Each row comes from the steps of one walk. Every step used is in the known rows, and no mark comes twice. Write the walk behind each row, first mark first.
(in the rows, 128 means zero)
Known rows
satov mufepo: [161 121 117 150 133 119 129 100 144 122 124 110 124 142 140 118  96 134
  99 142 135 147 113 122]
venum satov tisana vifi: [167 103 124 106 156  92 126 129 165 154 121 139  95  90 126 102 106 140
 109 127 137 147 147 120]
venum satov: [132 117 143 107 106 132 117 145 153 141 119 121 130 129 107 118 109 117
 108 116 113 133 169 144]
mufepo libugo venum: [117  97 134 143  98 138 117 103 162 149 133 132 106 119 136 164 128 141
  84 142 125  90 152 112]
tisana zilize mufepo satov venum: [201 113 125 130 149 115 162  84 171 175 101 144 104 117  95 115  47 165
 116 134 211 111 162 107]
libugo venum satov tisana: [149  96 153 138 115 120 147 118 191 145 151 136  75 128 112 124  90 134
  67 130 130 138 148 121]
tisana zilize mufepo: [183 112 103 119 158 125 131 116 137 149 154 135 151 116 107 102  77 142
 129 135 179 105 122 114]
zilize mufepo satov tisana: [198 123 144 137 155  77 156 102 189 140 169 139 111 107 143 101  68 165
 108 131 203 116 119  99]
libugo venum satov: [126 100 151 118  94 146 128 125 166 146 114 124  89 133 104 138  96 127
  62 138  92 130 166 140]
tisana vifi: [143 117 108 109 156 116 121 121 115 142  98 131 110  97 138 125 130 143
 127 146 115 139 124 123]
mufepo satov: [126 131 150 125 135 112 149 124 161 134 148 131 115 137 123 135 114 145
 117 125 158 110 158 126]
vifi tisana zilize mufepo: [197 105 114 125 164 114 151 112 175 142 159 148 145 112 111  75  77 141
 137 144 186 108 159 112]
mufepo zilize tisana vifi: [170 102 111 105 155  84 147 104 187 160 139 155 121  96 130 155 113 132
 154 123 132  60 119 105]
mufepo libugo: [124 116 125 131 112 125 105 123 150 145 136 131 147 112 139 144 142 133
 127 121 143  98 154 117]
zilize mufepo vifi tisana: [182 100 117 114 104 108 130 103 164 126 126 119 136  57 128  83 124 129
  95 156 143  92 153  99]
satov tisana zilize: [156 111 117 146 184 106 163 124 159 145 203 152 123 133 104 107 111 137
 147 110 208 116 121 104]
libugo mufepo: [155 115 114 148 128 119 132  98 146 111 173 121 117 125 132 125 129 126
 112 155 107 140  90 115]
mufepo satov tisana zilize: [153 116 140 142 194  91 182 120 190 150 220 152 108 142 100 114  94 156
 136 107 237  98 151 103]
zilize mufepo: [179 124 117 120 124 121 115 114 132 133 116 125 142 105 140 108  91 141
 116 145 136 124 110 118]
satov tisana zilize mufepo libugo venum: [195  77 111 153 153 109 140  87 194 169 197 150 114 101 125 123  70 165
  86 143 213  77 126  80]
vifi tisana zilize mufepo libugo: [193  93 112 129 149 113 130 105 195 158 164 151 164  97 123  93  92 146
 136 135 204  74 187 100]
vifi tisana satov mufepo zilize: [185  83 150 136 201  81 167  78 232 132 158 161 103 146 121 101  80 141
  82 131 162  69 163 128]
tisana zilize mufepo vifi: [173  95  89 107 130 123 123 114 133 149 164 117 149  73  92 103 108 134
 101 138 179  75 124  97]
vifi tisana: [143 122 141 133 136 116 151 121 165 121 128 139 123 122 130 101 129 126
 135 137 134 129 169 126]
vifi tisana satov venum: [172 104 146 148 175 115 169  90 187 147  71 162  72 124  99  93 112 135
  86 134 160 122 197 127]
mufepo vifi: [118 112 116 115  99 127 120 122 124 127 137 111 128  84 113 129 160 119
  97 131 127  95 133 111]

Which walk is each row?
[166  81  99 140 142 113 162  93 183 119 221 126 122  88  85  92 148 118
 104 156 155  88 146  92] => libugo mufepo vifi tisana zilize
[173 116 141 163 160  76 172  87 202 118 224 135  90 128 135 117 108 150
 105 141 171 129 100  95] => libugo mufepo satov tisana
[187  94 138 136 169  93 176  79 223 174 114 174  89 130  88 148  95 126
 104 105 169  47 150 111] => mufepo zilize tisana satov venum
[172  85 103 143 146 115 159  93 182 130 174 114 126 106  92  85 115 125
  93 144 183 100 170  99] => satov mufepo vifi tisana zilize
[182  98 135 155 196 101 159  94 203 122 143 136  99 146 121  79  91 134
  58 149 164 122 170 126] => vifi tisana satov mufepo
[144  83 151 141 101 117 124 112 211 164 159 140  95 112 123 140 105 139
  67 123 149 103 175 109] => mufepo libugo venum satov tisana
[194 109 137 123 174 100 173 106 209 150 171 149 132 121 108  83  62 158
 126 138 216  93 190 109] => vifi tisana zilize mufepo satov
[160 101 131 124 165 112 150 139 184 158 193 148 123 133  83  97  92 128
 125  99 194 122 163 120] => venum satov tisana zilize
[158 108 114 154 118 118 108  93 164 140 134 112 144 126 150 135 110 140
  99 138 151 117 140 111] => satov mufepo libugo
[194  96 138 125 112  94 146  99 243 155 151 128 136 142 111 137  62 112
 106 113 138  81 150 120] => venum satov mufepo zilize tisana
[144  99 103 134 101 120 125  93 141 111 179 103 119  82 113 126 162 117
  80 157 105 107  94  99] => libugo mufepo vifi
[170  83 137 113  75 136  94 105 189 169 113 123 122  95 127 137  72 142
  51 148 119  93 173 119] => zilize mufepo libugo venum satov
[190 107 122 146 132  88 157  82 219 140 164 132 134 142 130 146  81 123
 129 123 152  72 110 104] => satov mufepo zilize tisana
[146 129 149 139 119 118 161  92 163 151  73 137  82 128 113 140 101 150
 118 126 160 134 170 121] => mufepo satov venum
[148 108 126 132 170 123 164 127 171 138 169 150 131 133  99  95 115 128
 150 128 178 111 180 122] => vifi tisana zilize
[164  98 117 144 110 108 145  91 177 114 136 103 117  92 126  92 129 122
  80 157 139 117 158 104] => satov mufepo vifi tisana
[156 113 134 124 127  96 155 111 201 147 169 153 140 127 120 159 113 117
 157 107 145  53 122 110] => mufepo zilize tisana
[171  89 138 131 193  93 146  85 196 137 158 149 107 153 118 127  80 144
  73 123 156  65 125 129] => tisana satov mufepo zilize
[142  90 133 120 165 109 150 116 180 129 155 137 104  89  91  88 157 122
  56 136 157  67 188 115] => mufepo vifi tisana satov
[180 100 100 122 143 123 108 112 158 165 167 138 168 101 119 118  91 148
 129 130 197  74 147 101] => tisana zilize mufepo libugo
[168 108 104 108  96 120 109 110 128 132 125 107 140  62 123 110 121 132
  84 148 135  90 111 102] => zilize mufepo vifi
[153 120 138 144 139 105 153  93 178 117 189 123 105 134 127 134 112 143
 100 148 134 123 119 114] => libugo mufepo satov
[162  77 154 123 102 117 137  82 212 148 127 129  87 146 117 151  52 140
  60 136  99  94 147 135] => libugo venum satov mufepo zilize
[177  76 118 121 126 119 145 110 209 145 161 108 127 104  73  75  97 113
  71 134 167 104 211 115] => venum satov mufepo vifi tisana zilize
